Known rows, with every way that one mark hangs from another:
z_664[z_392 z_522[z_418] z_756]: [-14   4  15  -9   4  34 -13  11 -24  15   5   9   2 -16  -3  14]
z_522[z_418 z_664]: [ -3   5   6 -11   0   9 -17  -7  -1  29  11   7   9 -16  -3   6]
z_522[z_664]: [  0   7   2  -7   1   5  -7 -13   1  33  12   9   3 -15  -4   3]
z_140[z_997[z_664[z_392 z_756]]]: [-12  10  10 -12  12  33  -9  -5 -15  16   7   9  -8 -16  -2 -10]
z_756[z_664[z_392[z_972] z_522[z_418]]]: [ -6   1  12   2  10  30 -15  13 -15  23  12  15  -2  -6  -5  24]
z_997[z_140 z_664]: [  2   8  14  -8   4  17 -10 -19   2  21  10  12  -9 -16  -4  -7]
z_392[z_664[z_756] z_972]: [ -7   7  10  -1  15  17 -10   6 -12  30  14  14  -2 -10 -11   6]
z_756[z_664[z_392]]: [ -2   4  -3   1  10  24  -7  -1 -16  22   9  17  -7 -10  -2   8]
z_522[z_418 z_664[z_756]]: [ -6   5  13 -12   2  17 -16   1 -10  32  13   6   9 -18  -1   2]
z_997[z_140 z_664[z_522[z_418] z_756]]: [ -5   4  31 -12   3  33 -16  -1 -11  19  13   9  -5 -19  -3   1]
z_997[z_140 z_664[z_392[z_972] z_522[z_418]]]: [ -6   5  28  -6   8  33 -19  -2  -2  17   9  11  -5 -10  -6   8]
z_972[z_392[z_664[z_522[z_418]]]]: [  2   1   9  -4  10  15 -10   2  -3  18  11  10   3 -18  -8  16]
z_997[z_140 z_664[z_392[z_972] z_522[z_418] z_756]]: [-11   5  36  -7  10  42 -18   5 -11  19  11  10  -5 -11  -5   4]
z_997[z_664[z_392 z_522 z_756]]: [ -9   7  18  -9   8  32  -3   2 -15  20   8  12  -5 -22  -2   1]
z_140[z_997[z_664[z_392[z_972]]]]: [ -9  11   7  -6  12  23 -12  -9  -2  19   8  11  -8  -9  -7  -2]
z_997[z_664]: [ -1   8   5  -9   4  11  -8 -12  -1  25   9  15  -2 -20  -2  -2]
z_370[z_664[z_522]]: [ -4   3  10  -1  -1   6  -3  -2  -8  24  12   3  -1 -22  -8   6]

Rows:
[-12   6  17  -6  10  26 -17   9 -10  33  10   7  10 -10  -3   4] : z_522[z_418 z_664[z_392[z_972] z_756]]
[ -8   2  16  -9   9  25 -15  11 -19  18  14  10   0 -18  -9  14] : z_392[z_664[z_522[z_418] z_756]]
[ -7  11   2 -11   9  24 -10 -13  -6  13   6  10  -9 -15  -4  -6] : z_140[z_997[z_664[z_392]]]
[ -2   1  17  -5  12  23  -9  11 -12  20  13   9   3 -19  -7  12] : z_972[z_392[z_664[z_522[z_418] z_756]]]
[  0   5   7  -1  15  16  -2   1  -8  25  11  12   0 -18  -5  -1] : z_972[z_392[z_664[z_756]]]
[-14  10  20  -7  12  35  -8   3 -13  20  12   9 -11 -11  -7   2] : z_140[z_997[z_664[z_392[z_972] z_522 z_756]]]
[-12   9  16 -12  10  36  -6  -1 -17  14  10   8 -12 -17  -5  -2] : z_140[z_997[z_664[z_392 z_522 z_756]]]
[ -7   5  15  -1  13  21  -7   9 -13  27  16  13  -5 -10 -13  15] : z_392[z_664[z_522 z_756] z_972]
[-16   5  20  -4   7  33 -14  15 -20  21   7  11   3 -10  -5  18] : z_664[z_392[z_972] z_522[z_418] z_756]
[ -6   5   5 -11   5  19 -17  -4  -5  24   6   7   8 -15  -2   5] : z_522[z_418 z_664[z_392]]
[ -4   9  18  -2  12  26 -12 -12   1  22   8  13  -9  -8  -5  -4] : z_997[z_140 z_664[z_392[z_972]]]
[ -5   4  11  -6  10  21  -5   6 -17  22  14  11  -7 -17 -11  11] : z_392[z_664[z_522 z_756]]
[ -2   3   3   1   8  27  -4   3 -17  21  11  15 -10 -11  -4  17] : z_756[z_664[z_392 z_522]]
[-11   4  17  -1   6  24  -2   9 -22  21   8   2  -1 -23  -6   1] : z_370[z_664[z_392 z_522 z_756]]
[-14   7  15   0   8  29  -5   9 -18  24   8  12  -4  -9  -6  14] : z_664[z_392[z_972] z_522 z_756]
[-12   5  12  -3   4  24 -16   7 -11  19   6  11   3  -9  -7  22] : z_664[z_392[z_972] z_522[z_418]]
[ -4   4   7   6  11  26  -6   7 -14  27  13  17  -9  -4  -6  20] : z_756[z_664[z_392[z_972] z_522]]
[-15   3  26   0   8  26 -14  19 -20  24  10   2   6 -18  -7   9] : z_370[z_664[z_392[z_972] z_522[z_418] z_756]]
[ -3   6   8   0  10  13  -8   1  -4  25  15  14  -6  -9 -15  19] : z_392[z_664[z_522] z_972]
[ -1   4  24 -12   1  24 -17 -10  -1  16  12  10  -6 -17  -5   5] : z_997[z_140 z_664[z_522[z_418]]]
[ -5   3  12  -4  10  17 -18   7  -6  22  14  12   1 -10 -14  23] : z_392[z_664[z_522[z_418]] z_972]
[-12   7  17 -10   9  30 -19   0  -6  14  10   9  -4 -10  -8  11] : z_140[z_997[z_664[z_392[z_972] z_522[z_418]]]]
[-13   9   9   0  10  26  -8   5 -17  26   6  13  -1  -9  -4   5] : z_664[z_392[z_972] z_756]
